Each row was made from one small tree. The marks that hang from a mark follow it in brackets, in the order of their numbers. Every link used is in the known rows. Write each row's tree.
Known rows:
Q_210(Q_213 Q_883): [ 0.10  1.21  0.62 -0.84  1.96  3.05  0.42  2.42  0.87  0.59 -1.76  3.23
 -1.37  0.89 -0.69  2.26  1.53 -2.41]
Q_788(Q_883(Q_764)): [ 2.09 -0.86  0.07 -0.52  2.24  0.86 -0.66  2.15  0.33  2.30 -0.11  0.45
 -1.56  1.54 -2.50  2.06  0.66 -1.46]
Q_883(Q_764): [ 2.34 -0.18  0.35 -0.88  2.35  0.95  0.92  2.97 -0.57  1.22  0.08  1.25
 -0.47  2.50 -1.98  3.03  0.64 -0.33]
Q_788(Q_883(Q_764(Q_210 Q_740 Q_833))): [ 0.78  0.27  0.55  0.23  6.99  2.03 -1.51  4.16 -0.72  1.90  0.33  0.20
 -1.15  0.34 -3.24  1.75  2.12 -1.09]
Q_673(Q_213(Q_210(Q_883))): [-0.38  1.07  0.74 -0.87  2.32  1.40 -0.16  2.12  0.19  1.38 -1.04  2.13
 -1.50  1.42  0.98  4.04  2.00 -2.21]
Q_740(Q_764(Q_210(Q_883(Q_788)) Q_833)): [ 0.47  1.67  1.25 -0.68  3.52  2.86  0.26  2.59 -0.30  0.99  0.16  0.92
 -1.62  1.62 -2.20  1.80  1.74  0.51]
Q_764(Q_740 Q_833): [-0.86  1.81  1.73  1.48  5.75  2.55  1.34  3.88 -0.65  1.39 -0.53  2.19
 -1.35 -0.08 -1.34  2.23  1.27 -0.51]
Q_213(Q_210(Q_883(Q_764(Q_740) Q_788))): [ 2.05  0.55 -1.95 -2.41  4.73  2.13 -0.06  3.26  0.98  1.55  2.01 -0.54
  0.55  0.92 -1.17  6.92  2.14 -0.91]
Q_210(Q_883): [-0.13  0.24  1.42  0.01  1.77  2.92  0.15  2.39  0.53  1.57  0.40  2.31
 -1.46  0.99 -0.86  1.60  0.84 -1.04]
Q_213(Q_210): [ 0.79  0.79 -0.29  0.32  2.55  1.27  1.67  2.83 -0.39  2.74 -1.05  1.87
 -2.82  1.20  0.16  3.68 -0.08 -0.93]
Q_883(Q_764(Q_210 Q_740 Q_833) Q_788): [ 2.09  1.34 -0.22 -1.08  7.48  1.73 -0.14  4.49 -1.08  0.75  1.89  0.13
  0.55  2.26 -3.04  4.73  1.79  0.32]
Q_213(Q_210(Q_883(Q_788))): [ 1.00  0.96 -0.47 -1.36  2.11  2.18  0.21  2.68  1.02  2.34  1.23  1.10
 -1.99  1.46  0.20  4.91  0.62 -1.46]
Q_673(Q_213(Q_210(Q_883(Q_764))) Q_271): [ 0.32  1.81  0.40 -2.70  2.75  0.29 -0.82  3.07 -0.24  0.58 -0.12  1.59
  1.82  2.29  0.24  6.38  3.12 -2.59]
Q_213(Q_210(Q_883)): [-0.03  0.55  0.24 -0.44  1.90  2.63  0.25  2.76  0.74  2.61 -0.05  1.84
 -2.58  0.51  0.26  3.18  0.91 -1.61]
Q_883(Q_764 Q_788): [ 3.29  0.11 -0.61 -1.69  2.79  0.48  0.91  2.94  0.01  1.22  1.18  0.31
  0.20  3.47 -2.25  4.88  0.39 -0.31]
Q_740(Q_764(Q_833)): [-0.14  1.84  1.88  0.95  2.39  1.62  2.67  2.60 -0.82  1.42 -2.42  1.43
 -2.62  0.75 -1.78  0.90  0.95  0.55]
Q_788(Q_883(Q_764(Q_740))): [ 1.89 -0.80 -0.70 -0.07  4.61  1.33 -0.38  2.46  0.31  1.95 -0.19  0.24
 -0.47  0.32 -2.93  3.18  1.42 -1.03]
Q_788(Q_883(Q_764(Q_210))): [ 2.56 -1.13 -0.36 -0.53  3.63  1.12 -1.46  2.40 -0.27  2.15  0.37  0.69
 -1.60  2.27 -3.01  1.85  0.73 -1.11]
Q_210(Q_213 Q_883(Q_764(Q_740) Q_788)): [ 2.26  1.12 -1.49 -2.78  4.68  2.55  0.09  2.99  1.22 -0.24  0.14  1.01
  1.25  1.54 -2.14  6.14  2.82 -1.42]
Q_883(Q_788): [ 1.89  0.78  0.14 -0.21  2.41  1.04  1.48  2.18 -0.19  1.62  0.76  1.62
 -1.02  2.58 -1.29  3.98 -0.31 -0.36]
Q_740(Q_764(Q_210(Q_213 Q_883(Q_788)))): [ 1.92  1.18 -1.20 -1.48  2.63  2.63  1.07  0.88  0.16  0.06 -2.11  1.62
 -1.04  2.17 -2.22  3.47  1.71 -0.03]

Which tree is each row?
[ 0.29  1.36  1.15  0.78  3.76  1.93  1.79  2.62 -1.58  1.28 -2.12  1.62
 -2.55  1.40 -2.36  0.65  1.04  1.14] : Q_740(Q_764(Q_210 Q_833))
[ 0.60 -0.36  0.19 -0.05  2.24  3.02  0.84  1.38 -0.66  1.21 -1.13  1.68
 -1.65  0.95 -2.35  1.22  1.29  0.99] : Q_740(Q_764(Q_210(Q_883)))
[-0.25  1.68  1.17 -0.28  6.78  3.55 -1.06  3.88 -0.25  1.11  2.37  1.42
 -0.39  0.69 -1.81  3.20  2.06 -0.56] : Q_764(Q_210(Q_883(Q_788)) Q_740 Q_833)
[ 2.37 -0.10 -2.10 -0.72  6.27  1.88 -0.91  2.41  0.03  0.99 -1.97  1.22
 -0.50  1.21 -3.15  3.54  2.17 -1.71] : Q_788(Q_883(Q_764(Q_210(Q_213) Q_740)))
[ 2.51  2.40 -0.04 -2.28  5.37  1.31  0.13  4.52 -0.71  0.17 -0.42  1.02
 -0.62  3.71 -2.15  4.20  1.85 -1.32] : Q_883(Q_764(Q_210(Q_213) Q_833) Q_788)
[-1.08  2.32  1.21 -0.99  2.78  1.09 -0.33  2.37 -0.24  0.91 -0.76  2.68
  0.50  1.42  1.17  5.16  2.35 -2.81] : Q_673(Q_213(Q_210(Q_883)) Q_271)
[-0.63  1.14  1.92  0.10  3.16  3.22  0.21  2.53 -0.58  1.12 -1.12  1.61
 -2.20  0.47 -2.16  0.02  1.92  0.45] : Q_740(Q_764(Q_210(Q_883) Q_833))
[ 0.63  1.71  0.87 -1.67  5.53  2.74 -0.64  4.45  0.55  0.78  2.44 -0.01
  0.68  0.90 -2.14  4.44  2.60 -0.77] : Q_210(Q_883(Q_764(Q_740 Q_833) Q_788))
[ 3.64  0.67 -2.60 -1.96  6.76  1.53  0.63  3.33 -0.47 -0.35 -0.35  1.05
  1.01  2.87 -2.89  6.35  1.95 -0.32] : Q_883(Q_764(Q_210(Q_213) Q_740) Q_788)
[ 0.12  1.77  1.83 -0.71  4.50  3.04 -1.29  3.78 -0.13  1.41  2.16  1.57
 -1.31  2.12 -1.27  2.14  1.25 -0.97] : Q_764(Q_210(Q_883(Q_788)) Q_833)
[ 1.97  0.18 -0.97 -2.01  4.63  2.40 -0.30  2.99  0.88  0.60  2.40  0.13
  1.31  1.46 -2.48  5.41  2.18 -0.32] : Q_210(Q_883(Q_764(Q_740) Q_788))
[ 2.81 -0.14 -1.07 -1.32  3.91  1.34 -0.83  2.59 -0.04  1.28 -2.02  1.45
 -1.64  2.33 -2.73  2.38  1.32 -2.20] : Q_788(Q_883(Q_764(Q_210(Q_213))))
[ 0.47  0.86  0.77  0.15  5.55  1.64 -0.60  3.83  0.14  2.10 -0.01  0.15
 -1.08 -0.13 -2.71  2.22  2.05 -1.56] : Q_788(Q_883(Q_764(Q_740 Q_833)))
[ 1.51  0.75  0.07 -2.36  1.86  2.42 -0.07  3.12  0.76  0.11 -1.18  1.96
 -0.50  1.77 -1.41  3.15  1.99 -2.07] : Q_210(Q_213 Q_883(Q_764))
[-0.48  1.16  1.61 -0.79  5.34  3.20 -0.55  4.67  0.24  0.79  1.34  0.78
  0.13 -0.07 -2.09  2.73  2.92 -0.97] : Q_210(Q_883(Q_764(Q_740 Q_833)))
[ 1.42  0.20  0.18 -0.87  3.42  2.83 -1.05  2.23  0.25  1.41  2.15  1.67
 -0.77  2.39 -1.58  3.20  0.70 -0.56] : Q_764(Q_210(Q_883(Q_788)))
[-0.44  1.42  1.18  1.31  7.04  2.64  0.41  4.11 -1.30  1.39  0.00  2.27
 -1.31  0.57 -1.86  1.84  1.32 -0.17] : Q_764(Q_210 Q_740 Q_833)
[ 1.35  1.20 -1.34 -1.18  6.03  3.40 -0.28  2.40  0.59  0.15 -0.13  2.25
  0.22  1.23 -1.68  4.82  2.05 -1.29] : Q_764(Q_210(Q_213 Q_883(Q_788)) Q_740)
[ 0.04  2.31  1.63 -2.20  3.15  2.65 -0.25  4.41  0.72  0.27 -1.26  1.84
 -0.95  1.45 -1.20  2.17  2.91 -2.48] : Q_210(Q_213 Q_883(Q_764(Q_833)))
[ 2.31 -0.70 -1.40 -0.21  6.20  1.93  0.08  3.33 -1.16  0.79  0.53  1.05
  0.44  1.82 -2.85  3.99  1.28  0.71] : Q_883(Q_764(Q_210 Q_740))
[-0.10  2.45  0.45  0.68  7.26  2.94  0.71  4.19 -1.14  0.45 -2.23  3.03
 -1.39  0.59 -1.61  2.57  1.98 -1.30] : Q_764(Q_210(Q_213) Q_740 Q_833)
[ 0.99  2.09  0.68 -2.61  3.16  1.69 -0.62  4.70  0.97  1.95  1.89 -0.40
 -1.36  1.73 -0.45  4.85  1.97 -1.62] : Q_213(Q_210(Q_883(Q_764(Q_833) Q_788)))
[-0.19  2.17  0.77 -1.60  5.42  3.18 -0.08  4.60  0.73 -0.13 -1.13  1.76
  0.17  0.14 -1.80  3.31  3.50 -2.21] : Q_210(Q_213 Q_883(Q_764(Q_740 Q_833)))
[ 1.11  0.06 -0.75 -0.44  5.88  3.43 -0.67  2.40  0.19  1.04  2.15  1.62
  0.25  1.24 -2.10  4.19  1.50 -0.11] : Q_764(Q_210(Q_883(Q_788)) Q_740)
[-0.14  2.40  0.55 -0.37  3.08 -0.33  1.09  2.48 -1.03  1.20 -1.67  2.80
  0.32  2.09  0.86  5.68  1.48 -2.29] : Q_673(Q_213(Q_210) Q_271)
[ 3.99  0.72 -1.75 -2.58  4.28  1.06  0.45  2.95 -0.64  0.11 -0.44  1.21
 -0.01  4.12 -2.35  5.28  1.15 -0.84] : Q_883(Q_764(Q_210(Q_213)) Q_788)
[-0.01  2.68  0.43 -1.87  2.80  0.55 -0.29  2.09  0.16  0.92  0.52  1.81
  1.20  2.30  0.93  6.90  2.19 -2.49] : Q_673(Q_213(Q_210(Q_883(Q_788))) Q_271)
[-0.56  2.38  1.25 -0.67  3.34  3.43  0.82  2.63 -0.34  0.26 -3.36  2.41
 -2.35  0.67 -2.01  0.71  2.55 -0.74] : Q_740(Q_764(Q_210(Q_213 Q_883) Q_833))
